Every row comes from one small tree of marks. The marks that hang from a mark follow it in brackets, in the order of their numbers. Every link used is in the known rows. Which tree was each row made from?
Known rows
k_210[k_309[k_707] k_739[k_19 k_693]]: [ -9.8 -16.4  12.1  20.1  16.5   1.7  76.9  -2.0  -3.1 -10.1 -12.9   3.8
   0.4 -55.0  -3.5 -23.3   8.8   0.8 -29.2 -18.5 -41.5   6.7  -0.4 -23.8
   4.7  -0.1]
k_19[k_309]: [ -8.0   8.4  17.1  -3.3   9.2  -7.8   2.9 -21.8  12.1  -3.5  28.2  12.8
   8.7   3.0   1.8   6.9   1.6 -10.5 -30.2  13.4 -12.1  -6.2 -21.8  -3.7
 -34.6  -3.5]
k_210[k_309]: [  4.7   4.5  -9.9   2.1   3.7   1.5  36.3 -12.2   6.5  18.1  34.0  -7.8
  10.2 -16.4  -1.7   4.7   5.8  17.4 -16.6 -22.5 -12.8   2.7   3.1 -11.6
 -22.3  -3.5]
k_437[k_309[k_19 k_210]]: [-37.0  33.8   2.3  26.9   7.6 -18.9  20.5 -75.8   5.4 -26.9  22.6  11.5
   9.0 -27.7   9.3   6.7 -24.7   1.4  -2.7   1.2  28.1 -10.0 -13.9 -26.7
  -0.9 -27.7]
k_498[k_210]: [-19.2  -8.2 -11.5 -11.7  19.8   3.0 -12.9  12.8  -1.6   4.5   3.8   6.2
  -5.1  -1.4   9.5  -7.1  10.6  -6.3  11.0  27.6   8.8   4.6  -8.8  -1.8
   0.0  11.7]
k_693[k_309[k_19 k_707]]: [ -4.3  16.6  -9.6  43.3 -11.9   0.0  19.6 -34.8  -9.1   9.5   7.4  10.0
  -9.4 -39.5   8.1   6.3 -21.7  11.2 -48.1  30.7  18.4 -11.3  -2.4  -2.8
 -21.9  -0.6]
k_707[k_309 k_739[k_19 k_693[k_498[k_210]]]]: [-23.6  -7.3 -33.5  28.0  56.4  25.5  79.4   1.3 -15.1   2.9 -67.2  43.5
  11.4 -28.7  -7.3   9.1   4.7 -19.3  15.2   5.1 -27.4 -18.5 -30.6 -14.0
  50.4  11.1]
k_437[k_265 k_309]: [-13.7  26.6   9.7  23.1   3.2  -5.1 -12.3 -22.4   1.1   6.7  10.6   9.0
   7.9 -10.6   8.9 -10.4 -20.2  -8.0  29.2 -22.2  20.5   9.6 -23.8  -1.4
 -37.8  -5.2]
k_309[k_693 k_707]: [  0.8  11.1  -8.9  25.6 -14.0 -17.0  14.3  -0.5  -3.3 -35.1  50.2 -16.0
  -6.9 -19.5   9.6 -30.2 -18.4 -11.7 -57.7  31.5  14.7 -13.1  16.4 -14.0
 -38.7   5.4]
k_265[k_437[k_309[k_19 k_210[k_739] k_707]]]: [-38.8  41.0   3.6  30.8   4.9 -18.3  29.9 -60.2  10.0 -20.2  18.1  15.0
   1.5 -20.3   6.4  -2.1 -18.1   3.9 -31.8   1.8  -1.4   5.0   9.9 -10.9
  -3.4 -18.9]
k_309[k_19]: [ -8.1  19.1  -7.6  16.9 -16.7  -8.1  20.7 -17.5  -3.2 -21.5   0.7  -2.1
  -7.9  -9.0   4.2  -0.6 -15.1  12.1 -16.4 -10.6  19.1  -6.0   4.8  -2.6
  28.7 -12.5]
k_19[k_309[k_210[k_739[k_693[k_498]]] k_707]]: [-56.1   3.3  37.1  15.4  25.2  -6.1  15.2 -31.5  13.0 -35.6  20.2  31.6
   9.7 -30.6   2.7 -13.3 -10.6 -15.4 -45.3  52.7 -22.1 -10.6 -26.8 -40.9
 -37.3  -3.8]
k_210[k_309[k_19 k_707]]: [ -7.8  23.0 -12.8  22.8 -15.5  -5.7  47.8 -33.7   1.9  -5.2  46.3 -16.3
   3.6 -36.1   5.3 -10.8 -10.2  20.4 -36.8  -8.1  -1.3 -11.3  16.2 -26.5
 -14.0  -8.9]
k_19[k_309[k_210 k_693]]: [-26.5  10.7  14.5  11.6  12.5 -25.5  17.9 -33.0  16.7 -41.7  52.6   6.4
   7.3  -9.2   9.2   3.9 -10.6 -10.5 -54.5  33.3   7.3  -9.4 -33.2 -22.5
 -44.7  -8.0]
k_739[k_19[k_309[k_693]] k_210 k_707]: [-22.7 -33.7  21.8   3.6   8.0  -1.8  35.7 -54.4 -20.0 -24.0 -18.0 -33.2
 -11.2 -42.6  14.9 -14.5  38.6 -43.7  -7.7  19.5 -26.0 -35.3 -39.4  10.2
   7.9  22.2]
k_265[k_437[k_309[k_210 k_693]]]: [-18.9  29.8 -10.7  19.1  11.8 -22.7  22.8 -46.8  12.4 -12.3  33.4  10.2
   4.0  -1.9   4.6   7.8 -10.6  -1.4 -36.3  -5.8   8.5  10.8   0.7   3.9
 -20.3 -14.6]
k_309[k_693[k_498[k_210[k_739[k_19]]]]]: [-11.5   6.2  -2.5  11.7  23.3  -2.6  20.1  38.1  -2.5 -18.2  19.8  18.5
 -11.6 -15.3   4.2 -18.4 -14.9 -16.4 -48.0  23.3  13.7   9.9 -19.9  -0.2
  -3.8   6.5]
k_309[k_210[k_739[k_19]] k_693[k_498]]: [-44.4  10.9  22.2  29.1  27.5 -13.7  40.5  10.2   4.9 -56.3   9.3  17.4
  -8.0 -39.5   6.0 -14.2 -27.6 -10.4 -43.2  35.4  11.4   6.3 -36.6 -31.9
   9.8  -6.7]
k_693[k_309[k_19 k_210 k_707[k_739]] k_498]: [-54.5  30.1  -1.2  57.3  28.1  12.6  25.9 -31.1  -4.2  -2.7  -5.6  54.4
  -4.9 -56.9   3.4   7.5 -39.9   8.2 -44.0  70.6   5.5 -14.4 -23.6 -28.6
  -8.9  -3.2]
k_739[k_210]: [-10.2 -13.0  12.8  -3.0   6.1  10.1  -2.3 -16.1 -10.9   5.1 -16.2  -4.7
  -6.1 -15.9   2.8   1.3  21.4 -13.4   5.5  13.6  -0.6 -11.9  -7.1  -0.3
   8.9  10.4]
k_19[k_309[k_693[k_498[k_210[k_739]]] k_707]]: [-27.7  17.5  21.2  14.2  19.7  -8.1  12.1   0.3   9.6 -22.4  57.0  26.3
   1.8 -18.2   6.8 -22.2 -15.7 -23.3 -77.8  51.3  -7.7  -6.8 -19.0 -19.1
 -60.2   4.9]
k_309[k_210[k_739] k_693[k_498] k_707]: [-60.4  17.5  25.9  40.9  18.0 -10.8  28.4   1.2   4.6 -63.9  37.4  18.6
  -4.2 -50.2   8.5 -35.4 -37.6 -10.6 -64.1  68.3   6.3  -6.3  -9.5 -52.6
 -29.6  -0.8]
k_693[k_309 k_498]: [ -8.8   7.7  -0.3  23.7  25.2  24.1   0.7   7.0  -4.7  45.7  -5.8  50.3
  -2.0 -24.5  -6.6  17.3 -19.4   1.2 -44.6  33.1   6.3   7.4 -28.8   8.0
 -25.7   6.6]
k_739[k_19[k_309[k_210 k_693[k_498] k_707]]]: [-19.9  15.8  12.8  15.8   7.6 -21.6  25.6 -30.4   3.5 -42.3  22.4 -10.8
  -6.2 -33.9  14.1 -10.9 -10.7 -28.6 -32.0  40.1   6.9 -14.7 -46.0 -21.4
   6.9  -5.0]
k_210[k_309[k_19 k_693 k_707] k_739]: [-14.5  25.5   9.6  41.8  -3.2 -10.5  82.8  -1.8   4.0 -28.7  49.3   0.7
  -1.9 -51.4   4.5 -25.8 -22.3  19.8 -77.0 -12.0 -13.5   2.3  19.8 -31.4
 -29.1  -8.9]
k_210[k_739[k_19 k_707[k_309[k_693[k_498]]]]]: [-28.0 -11.3  24.0  24.1  20.5  13.8  67.0   5.5 -12.7 -16.6 -36.4   5.8
  -0.9 -43.6   0.8 -19.1  -0.5 -16.7 -15.9  -4.6 -31.1  -6.2 -22.7  -8.4
  18.0  11.9]
k_19[k_309[k_210[k_739] k_693 k_707]]: [-41.5  15.8  32.0  24.8  12.4 -23.9  25.7 -31.1  15.1 -53.6  55.1   9.7
   5.6 -29.6  11.5 -15.9 -17.8 -14.7 -67.4  52.7  -6.8 -13.0 -22.0 -38.4
 -57.0  -5.1]
k_309[k_19 k_210 k_693 k_707]: [-46.0  30.2  -7.5  50.3 -22.0 -35.2  38.9 -47.3   0.2 -88.6  52.6 -21.2
 -11.1 -45.5  20.5 -26.3 -39.9   4.3 -63.6  48.5  43.5 -24.4   3.7 -47.4
  -2.7 -14.1]

Write each row's tree
[ -7.1  19.0 -30.4  40.9  33.3   9.0  78.3  -1.0  -5.0  -8.2  -6.9  23.7
  15.9 -15.6  -1.7  11.9 -12.6  -2.7 -17.5   1.7 -14.6 -22.2  -4.0 -17.1
  -5.2   6.1] => k_707[k_309[k_693] k_739]
[-47.9  26.5  31.3  33.6  16.7  -9.6   0.3 -30.3   6.7 -19.8   1.6  18.3
   9.5 -29.5  11.7 -12.2 -26.8  -3.9  33.2  -5.0  15.4  12.0 -35.5 -26.3
 -33.1 -10.6] => k_437[k_265 k_309[k_210[k_739]]]
[-41.1 -10.5   1.7   5.9  24.6   8.7  42.7   1.7  -2.7  -0.6   6.4   7.8
  -2.1 -33.4   8.5 -17.9  11.9  10.2  -8.8   4.0 -23.0   5.0   0.6 -13.0
  -7.3  11.2] => k_498[k_210[k_309[k_19] k_739[k_707]]]
[-27.8  43.1 -13.0  33.9  -1.6 -27.5  31.2 -62.0   9.3 -28.7  41.1   4.4
  -0.6 -15.2   9.4  -2.8 -22.0   0.8 -50.8   3.5  16.5   1.1  10.3  -5.9
 -14.6 -18.3] => k_265[k_437[k_309[k_19 k_210 k_693 k_707]]]
[  7.7  20.1 -23.5  23.0 -10.4 -14.9  64.1 -14.8   4.2 -12.2  57.3 -14.3
   1.1 -23.2   3.8  -0.8 -12.4  22.1 -60.3 -29.5  13.3  -0.4   7.6 -11.0
 -16.9 -11.5] => k_210[k_309[k_19 k_693]]
[-25.5 -67.4 -13.2  20.3  16.7   4.3  48.2 -48.5 -24.7 -14.8 -71.8  -4.4
  -8.2 -49.3   2.1  -2.8  27.0 -17.9   4.5   5.8 -23.1 -15.8 -34.6  12.1
  26.5  17.3] => k_739[k_19 k_693[k_309[k_210]] k_707]
[-36.2  -9.8  23.8  24.5  10.8  16.7  58.3  -6.6  -9.3 -12.6 -31.7  11.3
   5.5 -33.0  -1.5 -14.2  -0.9   2.3 -13.4 -11.7 -33.0  -8.3   1.3 -12.5
   2.2   8.4] => k_210[k_739[k_707[k_309[k_19]]]]
[-23.9  -8.3   9.5  -3.6  28.9   2.7  10.3  24.9  -3.4  -5.6 -22.1  10.2
 -11.6 -20.1  10.6 -14.6   9.8 -12.1  13.8  22.9  -6.8  12.5 -20.2  -4.8
  22.1  10.3] => k_498[k_210[k_739[k_19]]]
[-28.4  20.5 -18.1  41.4  29.0  21.3  77.7 -33.3 -14.8  -4.0 -40.9  23.4
  10.1 -33.1   0.6  18.0  -0.5  -0.7   6.3   3.5 -14.3 -36.1  -6.9 -22.0
  36.1   4.1] => k_707[k_309[k_19] k_739[k_210]]
[-23.0 -41.3  15.1  -0.8   3.7  10.7  24.4 -45.3 -28.6 -10.8 -53.7 -39.0
 -14.6 -44.6  11.8 -15.3  42.7 -34.2  35.5   9.5 -27.1 -31.4 -25.6  11.5
  42.1  24.5] => k_739[k_19 k_210 k_707]
[-23.2  11.4  -5.8  40.5   1.4  -5.6  25.0 -46.0  -2.2  -4.0  -3.2  14.8
  -5.6 -38.0   8.7  24.7 -21.3  19.0 -32.3  28.7  27.6  -5.1 -24.4 -11.2
  -4.4  -9.0] => k_693[k_309[k_19 k_210]]
[-30.9  16.7  -3.4  49.4  -5.7  -7.5  22.1 -54.7  -4.4 -12.1   9.6   8.3
  -6.6 -51.2  12.7   9.2 -26.5  13.8 -40.9  50.2  25.2 -15.1 -14.4 -24.3
 -16.7  -5.9] => k_693[k_309[k_19 k_210 k_707]]
[-28.0  15.1 -13.2  27.5  27.3  20.7   6.4   4.0  -7.9  34.5  -2.6  53.2
 -11.0 -31.7   2.8  12.4 -23.1   5.4 -48.6  44.7  25.8   6.7 -32.0   5.0
  -5.7   5.9] => k_693[k_309[k_19] k_498[k_210]]
[-38.9 -37.6  20.3  26.5  28.4  24.4  46.0   7.5 -14.0  -0.2 -56.7  49.5
  -3.3 -37.0 -11.9 -14.2   0.9   0.2 -35.9  -2.4 -41.1   5.5  -3.3   5.7
  -3.6  12.1] => k_210[k_739[k_693[k_309[k_19] k_498] k_707]]
[-35.2 -16.7  -6.6  24.2   9.1   4.5  66.7 -41.0 -17.8 -30.5 -20.7 -28.4
   2.7 -48.3  10.4 -11.3   4.7 -24.4  -3.1   9.7  -3.6 -30.2 -41.8 -15.5
  28.7  14.2] => k_739[k_19 k_707[k_309[k_210 k_693[k_498]]]]
[-42.6  17.0 -16.1  37.5  42.2  12.5  68.1 -29.6  -0.2 -15.1 -28.0  26.5
  22.2 -27.3   0.3  20.5  -9.5   2.8  21.7  20.7 -20.1 -26.9 -17.7 -41.8
  14.9   0.7] => k_707[k_309[k_210] k_739]
[ -4.9 -36.1 -21.8  10.2  34.9  13.4  25.1   6.5 -17.5  16.9 -56.8  34.7
 -13.7 -33.3  -3.6   3.6   9.4 -21.9 -19.3  17.1   5.3   8.7 -46.9  17.0
  37.9  11.2] => k_739[k_19 k_693[k_309 k_498[k_210]]]
[-38.1  10.9  -0.2  33.6  -5.3 -27.3  17.8 -29.2   3.0 -67.2  52.4 -18.7
  -3.5 -36.2  16.2 -25.7 -24.9  -7.8 -47.0  59.5  24.5 -18.3  -1.1 -44.8
 -31.6  -1.8] => k_309[k_210 k_693 k_707]
[-38.5 -38.6  10.0  -5.2  36.9   6.5  23.4   9.2  -8.2 -12.2 -35.3  17.0
  -7.4 -24.2   6.6 -21.7  24.4 -21.1   3.7  19.8 -29.0   4.2 -22.6   0.5
   9.5  18.8] => k_498[k_210[k_739[k_19[k_309] k_693 k_707]]]
[-46.0  47.3   5.2  58.3 -12.0 -29.8  13.7 -54.7   1.0 -55.9  47.4  -5.4
   0.2 -42.2  23.0 -28.9 -48.3  -5.1 -15.0  11.8  51.0  -7.3 -21.3 -34.5
 -39.9 -15.1] => k_437[k_265 k_309[k_19 k_210 k_693 k_707]]
[-18.3  24.6 -20.1  24.8   2.1  -9.4  27.7  16.0  -4.1 -32.9  35.2  16.4
 -15.0 -13.4   7.0 -14.9 -30.5  -0.1 -69.2  15.0  40.4   0.8  -6.9  -2.1
  10.1  -4.9] => k_309[k_19 k_693[k_498[k_210]]]
[ -2.1 -30.4 -12.1  -0.6  20.2   6.8  26.1   9.1 -13.7  -8.8 -54.9  18.9
  -9.6 -18.6  -8.9  -8.2   8.4 -24.3  -4.9  -8.1  -4.1   4.4 -31.7   9.4
  58.0   2.2] => k_739[k_19 k_693[k_498]]
[-15.3 -10.4 -32.7  30.7  43.1  22.4  75.9  -7.4 -10.0   2.5 -52.9  40.9
  20.5 -14.6 -12.0  14.7   4.0  -2.9   6.7  -9.5 -31.7 -20.3  -2.4 -14.7
  17.4   7.9] => k_707[k_309 k_739[k_693]]
[-11.9  17.3  -4.1  25.9  -1.8  -5.0   9.5  14.0  -3.3 -26.5  49.8   6.4
  -6.4 -22.9   4.0 -33.3 -27.9 -16.4 -69.4  43.3  13.8 -10.2   7.5 -16.8
 -36.1   6.5] => k_309[k_693[k_498] k_707]
[-24.6 -25.1   0.9   7.2  33.0   6.3  18.7  18.5  -9.7  -1.4 -33.3  21.6
 -12.7 -32.3   7.4 -16.0  11.7 -14.5  -5.7  31.4  -8.6  10.6 -18.4  -3.8
  11.2  14.9] => k_498[k_210[k_739[k_19 k_693[k_309[k_707]]]]]
[ -7.0  10.9 -22.0  39.8  35.9   9.7  88.3 -18.6 -17.3 -12.2 -34.0   5.3
   4.5 -38.4   5.4  11.5   6.3 -23.0  -1.5   8.4 -12.4 -32.9 -27.0 -14.0
  32.8  11.5] => k_707[k_309[k_693] k_739[k_19 k_210]]
[-41.0 -22.7  12.1  -3.9  30.1  11.9   7.2  20.2  -5.9  -2.5 -18.4  14.7
  -5.3 -17.5   7.6 -20.8  15.0  -7.5  10.3  25.1 -23.2   5.8  -4.1  -3.3
  -6.2  19.7] => k_498[k_210[k_739[k_707]]]
[-22.0  37.3 -32.1  53.3  30.5  11.5  89.2  -3.0  -7.1 -17.2  -6.6  38.1
  11.0 -24.6  -2.4   9.4 -29.6   2.3 -37.5   2.7  -2.4 -24.4  -7.3 -20.6
  16.4  -1.6] => k_707[k_309[k_19 k_693[k_498]] k_739]
[-20.0  36.2 -11.6  42.8 -18.4 -12.8  30.3  -4.1  -6.8 -47.8  50.4   4.4
 -14.2 -32.0   8.3 -33.6 -43.1  -4.2 -85.6  32.2  32.4 -15.9  12.3 -19.5
  -7.5  -5.8] => k_309[k_19 k_693[k_498] k_707]
[-22.9  11.9 -28.3  16.1  18.1  -6.5  36.7  -1.8  -0.2 -11.4  42.9   0.8
  -4.4 -27.4  13.7 -16.5  -1.6   5.7 -26.3  25.5   2.7  -5.1   7.4 -18.8
 -17.5   6.8] => k_498[k_210[k_309[k_19 k_693 k_707[k_739]]]]
[-36.7 -61.4  -6.5  -0.3  22.7  25.5  19.3  -2.7 -18.2  -2.2 -47.6  28.8
   3.3 -13.5 -14.9 -21.9  19.3 -14.4 -10.3  -4.7 -37.4  -9.0   1.7  11.7
   1.6  20.8] => k_739[k_693[k_498] k_707]
[-14.8   3.8   8.9  12.9  39.1   2.5  32.1 -20.3  -6.4 -10.2 -43.0  16.2
  -4.7 -23.0   5.3   8.7  19.6 -24.1  30.6  22.6 -43.7 -21.7 -23.9  -0.2
  29.4   6.2] => k_707[k_739[k_19[k_309] k_210]]
[-13.6 -36.0   2.6   7.1   4.6   4.3  58.8 -47.5 -24.0  -9.5 -13.7 -48.0
 -10.1 -56.0  12.3 -16.0  41.5 -24.4   1.9  -5.4 -26.1 -28.7 -22.2   4.6
  16.4  22.4] => k_739[k_19 k_210[k_309[k_693]] k_707]
[-43.7 -57.9 -20.7  18.3  29.4  27.9  27.6 -14.2 -23.8  12.6 -49.5  43.0
  -4.8 -32.7  -7.6 -10.3  12.7  -6.1 -33.5  15.5 -18.7  -7.7 -10.9  18.0
  -4.9  24.1] => k_739[k_693[k_309[k_19] k_498[k_210]] k_707]
[ -1.2  24.6 -20.3  23.6  -2.2  -6.0  60.1  -7.2   4.2  -6.1  57.6   1.5
   1.2 -25.1   0.0  -3.4 -19.3  18.8 -68.0 -21.3  13.0   1.9   1.2 -12.9
 -15.0 -10.6] => k_210[k_309[k_19 k_693[k_498]]]
[-31.6  -9.3 -13.5  27.0  -1.3  14.6  58.2 -28.4 -16.2 -14.1   0.7  -6.2
   8.0 -27.8   1.8 -12.6  -4.8  -4.8 -34.0  -5.3  -3.2 -28.1  -4.6  -6.4
  -5.3  13.9] => k_739[k_707[k_309[k_19 k_693[k_498]]]]
[-53.3  39.9  25.9  45.3   5.0 -15.0  14.6 -43.3   4.3 -34.5   1.8  16.6
   4.2 -36.0  14.7 -12.3 -37.3   4.9  20.7 -11.8  28.1   7.8 -32.6 -28.3
 -13.1 -19.2] => k_437[k_265 k_309[k_19 k_210[k_739]]]
[-17.9  16.3  18.0  30.2  17.0   3.5  64.8  19.5   6.4  -7.4  48.3  18.0
   3.8 -47.1  -2.5 -27.8 -18.2   7.7 -74.1   4.0 -27.3   8.8   9.5 -31.0
 -47.7   0.8] => k_210[k_309[k_693[k_498] k_707] k_739]
